Each row comes from the steps of one path. Every step used is in the known rows, and no mark comes twice. Write the path behind each row, first mark first.
Known rows
mulod, pife, nureke: [-0.16  0.82 -0.90  1.19 -1.87  2.69 -0.45  2.71 -0.82  0.86 -0.83  0.15
 -0.67  1.14  0.03  0.56 -1.02  1.22 -0.97  0.06 -2.00  0.22 -0.45 -0.30]
pife, visavi, mulod, nureke, gelav: [ 1.02 -0.19  1.73  0.01 -1.00 -2.42  0.38 -2.18  0.68  0.81  2.22  1.04
  0.29 -2.11  0.00 -2.07  1.15 -1.03  0.65  0.55  0.55 -0.79 -1.15  0.83]
visavi, mulod: [-0.16 -0.75  2.23 -0.82 -0.86 -2.63 -0.16 -1.20  1.05  1.83  1.88 -1.03
  0.91 -1.11  0.10  0.52 -0.11  0.49  0.50  0.48  2.43 -0.49 -0.31  0.78]
mulod, pife, lofor, nureke, gelav: [-1.00  1.81 -2.43  1.26  1.34  2.03 -1.65 -0.72 -1.41 -1.72 -0.25  0.07
 -0.35  1.54 -0.07  1.50  0.09  1.94 -1.36  0.93  2.13 -0.01 -0.42 -0.51]
visavi, nureke: [ 0.03 -1.69  2.99 -0.15  1.16 -0.40  0.14  1.10  1.44  0.89  0.61 -0.33
 -0.84  1.47  0.44 -0.74  0.92 -0.30 -0.25 -0.25 -0.24  0.21  0.70 -1.12]
visavi, nureke, gelav: [-0.03 -0.39  1.82  0.78  0.92 -1.30 -0.14  0.26  1.74  0.70  0.24  0.73
 -2.30  1.28  0.23 -0.92  2.93 -1.29 -0.52  0.00 -0.49  0.23  0.23 -0.49]
nureke, gelav: [-0.57  0.93 -0.26 -0.14  0.44 -1.58 -0.09 -1.54  0.55 -0.24 -0.49  0.30
 -1.28  0.48 -0.37  0.13  1.60 -0.14  0.03 -0.13  1.21  0.03 -0.15 -0.33]
pife, visavi, mulod: [ 0.89 -1.59  2.85 -1.32 -2.30 -3.63  0.53 -0.91  0.20  1.72  0.70  0.44
  1.21 -0.59 -0.04 -0.02 -0.94  0.69  1.82  0.30  2.49 -0.61 -0.92  1.57]
mulod, pife, visavi, gelav: [ 1.64 -1.31 -0.26 -1.02 -2.23 -2.11  1.27  1.85 -0.20  0.71 -0.97  0.96
  0.54 -0.29  0.41 -1.14 -1.11 -0.45  1.99  0.49 -0.90  0.24 -1.04  1.36]
pife, lofor, nureke: [-1.20 -0.48  0.96  0.50  3.01  2.35 -1.36 -1.26 -0.03 -1.53  0.51 -0.95
  1.36  2.18  0.18  1.63 -0.72  2.47 -1.75  0.31  4.69 -0.54  0.52 -1.31]
pife, nureke, gelav, lofor: [-0.29  1.41 -1.95  2.13 -0.36  1.10 -0.08 -0.10 -0.50  0.90  1.41  0.71
 -1.40 -0.12 -0.53  0.90  0.14  0.04 -1.58 -0.51 -2.17 -0.11 -0.14  0.41]
lofor, nureke: [-1.15  0.43  0.19  0.69  0.17  2.25 -0.59 -0.31 -0.45  0.12  0.97 -0.02
  0.34  1.82 -0.17  1.23 -1.24  1.47 -0.95 -0.35  2.56 -0.81 -0.40 -2.02]
lofor, visavi, nureke, gelav: [-0.06 -0.32  0.58 -0.23  0.60 -1.19  0.67 -0.11 -0.83  1.63 -2.71  1.58
 -1.65  0.67  0.68 -1.48  2.17 -0.73 -0.93  0.01 -0.17  0.04 -0.14 -0.06]
mulod, pife: [-0.10  0.98 -1.34 -0.91 -0.75 -0.23  0.10  1.04 -1.09 -0.06 -0.79 -0.66
  0.04 -0.37 -0.11  0.35 -1.28  0.95  1.13  0.22 -1.58  0.47 -0.03 -0.80]
nureke, gelav, pife, lofor, mulod: [-0.94  0.60  0.75 -0.44 -0.58  1.29 -1.26 -2.10  1.26 -4.62 -1.56 -0.72
  0.89  1.31 -0.43  1.35  1.23 -0.06  0.49 -0.19  2.56  1.10  0.82  0.74]
mulod, pife, nureke, gelav: [-0.28  1.92 -2.13  2.13 -1.77  2.35 -0.63  1.75 -0.53  0.59 -0.99  1.11
 -2.20  1.07 -0.09  0.37  0.82  0.35 -1.23  0.15 -1.94  0.23 -0.94  0.21]
mulod, nureke, gelav: [-0.29  1.05 -0.18  0.66  1.91  0.30 -0.07 -1.24  0.59 -1.04  1.04  0.05
 -0.77 -1.32 -0.12 -1.71  1.84 -1.13 -0.63 -0.10 -1.00 -0.16  0.13 -1.39]
pife, lofor, mulod: [-1.16 -1.02  2.96 -0.99  1.57  0.22 -1.03 -1.73  0.57 -3.44 -1.92 -1.76
  2.58  1.50 -0.10  1.24  0.89  1.11 -0.06 -0.58  6.06  0.70  1.72  0.42]
nureke, gelav, lofor: [-0.16  1.45 -1.99  0.18  0.35 -2.38  0.48 -1.56 -1.00  0.13  1.23  0.02
 -0.68 -1.53 -0.70  0.72  0.09 -0.28  0.58 -0.31 -1.48  0.11  0.16 -0.09]
mulod, pife, visavi, nureke, gelav, lofor: [ 1.59  0.57 -1.68  0.15 -1.90 -2.36  1.12  1.68 -1.85  1.43  0.40  1.67
 -1.62 -1.04 -0.11 -0.80 -0.79 -0.82  2.11  0.14 -5.53  0.75 -0.43  0.67]
nureke, gelav, mulod: [-0.77  1.07 -1.06 -0.80  1.72 -1.40 -0.42  0.19  0.75  1.35 -1.10 -0.38
 -1.65 -0.55 -0.69  0.55  1.77 -1.00  0.03 -0.84  0.57 -0.90  0.42  0.06]
pife, nureke: [-0.51 -0.43  1.12  1.37 -0.33  2.53 -0.47  1.39  0.57  0.78 -0.16  0.12
 -0.60  1.93  0.02  0.57 -0.07  0.87 -1.83 -0.39  0.70 -0.19  0.01 -0.43]
nureke, gelav, pife: [-0.13  1.30 -1.42 -0.24 -1.69  0.41 -0.06 -1.00  1.15 -1.35  0.04  0.52
 -1.47  0.24 -0.43  0.61 -0.14 -0.49  0.97  0.15 -2.55  0.47 -0.68 -0.55]

Write each row's path
[ 0.36 -1.71  0.04 -1.05  0.10 -1.37  1.35 -0.15 -0.69  1.83 -2.34  0.29
  0.99 -0.41  0.80 -1.15  0.16 -0.31 -0.51  0.19  2.17 -0.34 -0.38  0.82] : lofor, visavi, gelav
[-0.79  2.11 -2.46  1.28 -1.95  3.39 -0.72 -0.91  0.25 -0.98  1.32  1.25
 -1.37  1.91 -0.40  1.40 -1.11  0.40 -0.47  0.03 -0.95 -0.34 -1.45 -1.72] : lofor, nureke, gelav, pife
[ 0.29  0.11  0.02  0.86  1.13 -2.25  0.49 -0.02  0.32  1.27  2.02  0.33
 -1.59 -0.62 -0.12 -0.30  1.01 -1.21 -0.08 -0.28 -3.14  0.43  0.49 -0.15] : visavi, nureke, gelav, lofor
[-0.79  1.84 -1.23  0.25 -1.34 -1.47  0.02 -2.19 -1.13 -1.24  0.22 -0.30
  0.75 -1.20 -1.01  1.08  0.73 -0.78  0.76 -1.29  1.09  0.52  0.66  0.44] : nureke, gelav, lofor, mulod
[ 1.12  0.66 -0.62 -0.22 -1.74  1.19  0.84 -0.89  0.77 -2.13  0.62  1.61
 -0.74 -0.55 -0.31 -1.68 -0.68 -1.02  1.55  0.11 -4.17  0.16 -0.89 -1.13] : mulod, nureke, gelav, pife, visavi
[ 0.00 -0.09 -0.03  1.21 -2.42  4.57 -0.34  1.86  1.38 -0.32  0.35  0.47
 -0.83  1.98 -0.06  0.99 -1.77  0.69 -0.75 -0.20 -2.86  0.07 -0.45 -0.79] : gelav, pife, nureke
[ 1.22 -1.22  1.68 -1.59 -4.54 -1.69  0.58 -0.65  1.28  0.85  1.27  0.59
  0.97 -0.37 -0.04  0.45 -2.60  0.31  2.70  0.65 -1.03 -0.26 -1.28  1.15] : gelav, pife, visavi, mulod
[ 0.80 -1.53  0.12 -0.35 -1.29  0.41  0.58  0.82  2.39 -0.11  1.11 -0.24
  0.06  0.17  0.32 -0.18 -1.09 -1.19  0.76  0.26 -1.81  0.23 -0.42  0.28] : visavi, gelav, pife
[-0.63 -1.21  0.54 -1.78  2.81 -0.39  0.12 -1.47 -1.97 -0.73 -3.79 -0.70
  1.88  0.28  0.61  0.16 -0.37  2.16 -0.58  0.53  3.58  0.05  0.75  0.26] : pife, lofor, visavi
[-1.31  0.70 -0.18  1.32  2.80  1.60 -1.61 -2.26 -0.26 -1.88  0.18  0.02
 -0.15  2.15 -0.07  1.47  1.02  1.47 -2.16  0.46  4.59 -0.44 -0.02 -0.65] : pife, lofor, nureke, gelav
[ 1.34  0.41  0.02  0.15 -1.03 -3.32  1.08 -2.23 -0.61  1.51  3.87  0.72
  0.62 -4.16 -0.40 -1.42 -0.28 -0.98  1.18  0.44 -1.93 -0.66 -0.72  1.03] : pife, visavi, mulod, nureke, gelav, lofor
[-0.61  0.14  0.03  0.52  0.33  0.84 -1.73 -0.42 -0.91  0.76  1.85 -1.30
  1.80  0.21  0.41  1.91 -1.69  2.46 -1.06  1.48  3.45 -0.48 -0.40  0.63] : visavi, mulod, pife, lofor, nureke
[-0.30 -0.77 -1.53  0.44  3.14  2.08 -1.21  2.79  0.13  1.42 -0.01 -1.48
  0.80  0.15  0.45  1.19 -0.76  0.42 -1.63  0.36  2.08 -1.06  0.34  0.68] : visavi, gelav, mulod, pife, lofor, nureke
[ 0.79 -0.90  2.36 -0.72 -3.22  0.06  0.49  2.61 -0.96 -0.71 -2.37  0.78
  0.64  1.74  0.10 -0.88 -0.34 -0.55  2.07 -0.81  0.00  1.03  0.22  0.36] : lofor, mulod, pife, visavi, nureke
[-0.05  0.43 -0.32  0.27  2.47  2.53 -0.76 -1.71  1.94 -3.63  1.29 -0.65
 -0.23 -0.89  0.14 -0.77  0.49 -0.38 -0.48  0.88 -2.00  0.50  0.51 -1.11] : mulod, nureke, gelav, pife, lofor
[-0.19 -0.12 -0.20 -1.04  1.95 -0.18 -0.68  0.29 -0.69 -1.66 -1.25 -1.52
  1.05  0.24  0.35  0.80 -0.78  1.96  0.45  0.94  0.65  0.78  0.79 -0.10] : mulod, pife, lofor
[ 1.45 -1.99  2.15 -0.83 -2.46  0.70  0.78  1.79  1.71 -0.26 -0.02  1.20
 -0.77  1.86  0.32 -0.83 -1.86 -0.43  1.98  0.00 -3.73  0.54 -0.30 -0.59] : gelav, pife, visavi, nureke
[-0.41 -0.09  0.25 -0.80  3.38  0.78  0.03  1.37  0.65  0.86  0.84 -1.60
  0.20 -1.93 -0.22 -1.28  0.02 -0.91 -0.48 -0.95 -1.23 -1.05  1.13 -1.65] : gelav, mulod, nureke
[ 0.34 -1.49 -0.47 -1.03  3.13  0.77  1.25  1.60 -0.43  2.99 -1.43 -0.56
  0.99 -2.78  0.74 -2.61  0.43 -2.02 -1.51 -0.56 -0.31 -1.47  0.57  0.14] : lofor, visavi, gelav, mulod, nureke
[ 0.43  0.18 -1.76  2.03 -3.12  2.33  0.32  2.82 -0.81  1.07  0.49 -0.39
  1.29 -0.80 -0.09  0.66 -1.04 -0.97 -0.93 -0.81 -1.17  0.68 -0.02  1.90] : visavi, gelav, lofor, mulod, pife, nureke
[-0.26  1.55 -3.31 -0.79 -0.16 -1.97  1.18 -1.86 -3.69  1.42 -1.50  0.93
 -0.20 -2.19 -0.30  0.15 -0.56  0.33  0.30 -0.22 -1.12 -0.06 -0.13  0.31] : nureke, gelav, lofor, visavi
[ 1.40 -2.54  1.96 -0.91 -0.93 -2.71  1.27  0.23  0.94  0.72 -0.23  0.88
  0.69  0.44  0.31 -1.13 -0.27 -0.79  1.11  0.00  1.76 -0.30 -0.77  1.09] : pife, visavi, gelav
[-0.92 -0.88  3.03 -0.24  3.11  1.66 -0.98 -1.57  0.80 -4.22 -0.10 -2.12
  2.86 -0.25  0.05 -0.61  1.06  0.20 -0.95 -0.56  4.24  0.49  1.97 -0.72] : pife, lofor, mulod, nureke
[-0.51  2.22 -3.31 -0.67  0.51 -1.05 -0.38  1.77 -0.65  1.43 -1.82 -0.46
 -1.72 -1.19 -0.59  0.50  0.77 -0.78  0.78 -0.43 -2.25 -0.31  0.01  0.25] : nureke, gelav, mulod, pife
[ 0.76 -1.25 -0.65 -0.03  0.42 -2.72  1.19  0.13  0.42  1.57  2.34 -0.89
  0.89 -1.98  0.04  0.00 -0.83 -0.92  0.32 -0.10 -0.80 -0.07  0.22  0.60] : visavi, gelav, lofor
[ 0.01  1.70 -1.36  0.81 -2.10 -0.53 -0.01  1.44 -1.28 -0.16  0.17  0.07
 -0.52 -1.01 -0.40  0.01  0.77 -1.67  0.84 -0.86 -2.84  1.27  0.66  0.62] : visavi, nureke, gelav, lofor, mulod, pife
[-0.10 -2.54  2.67 -0.94  3.41 -0.35  0.26 -0.02 -0.56  0.02 -2.88 -0.42
  0.71  1.22  1.15 -0.83  0.89  1.34 -1.19  0.55  2.15  0.22  1.31  0.19] : pife, lofor, visavi, nureke
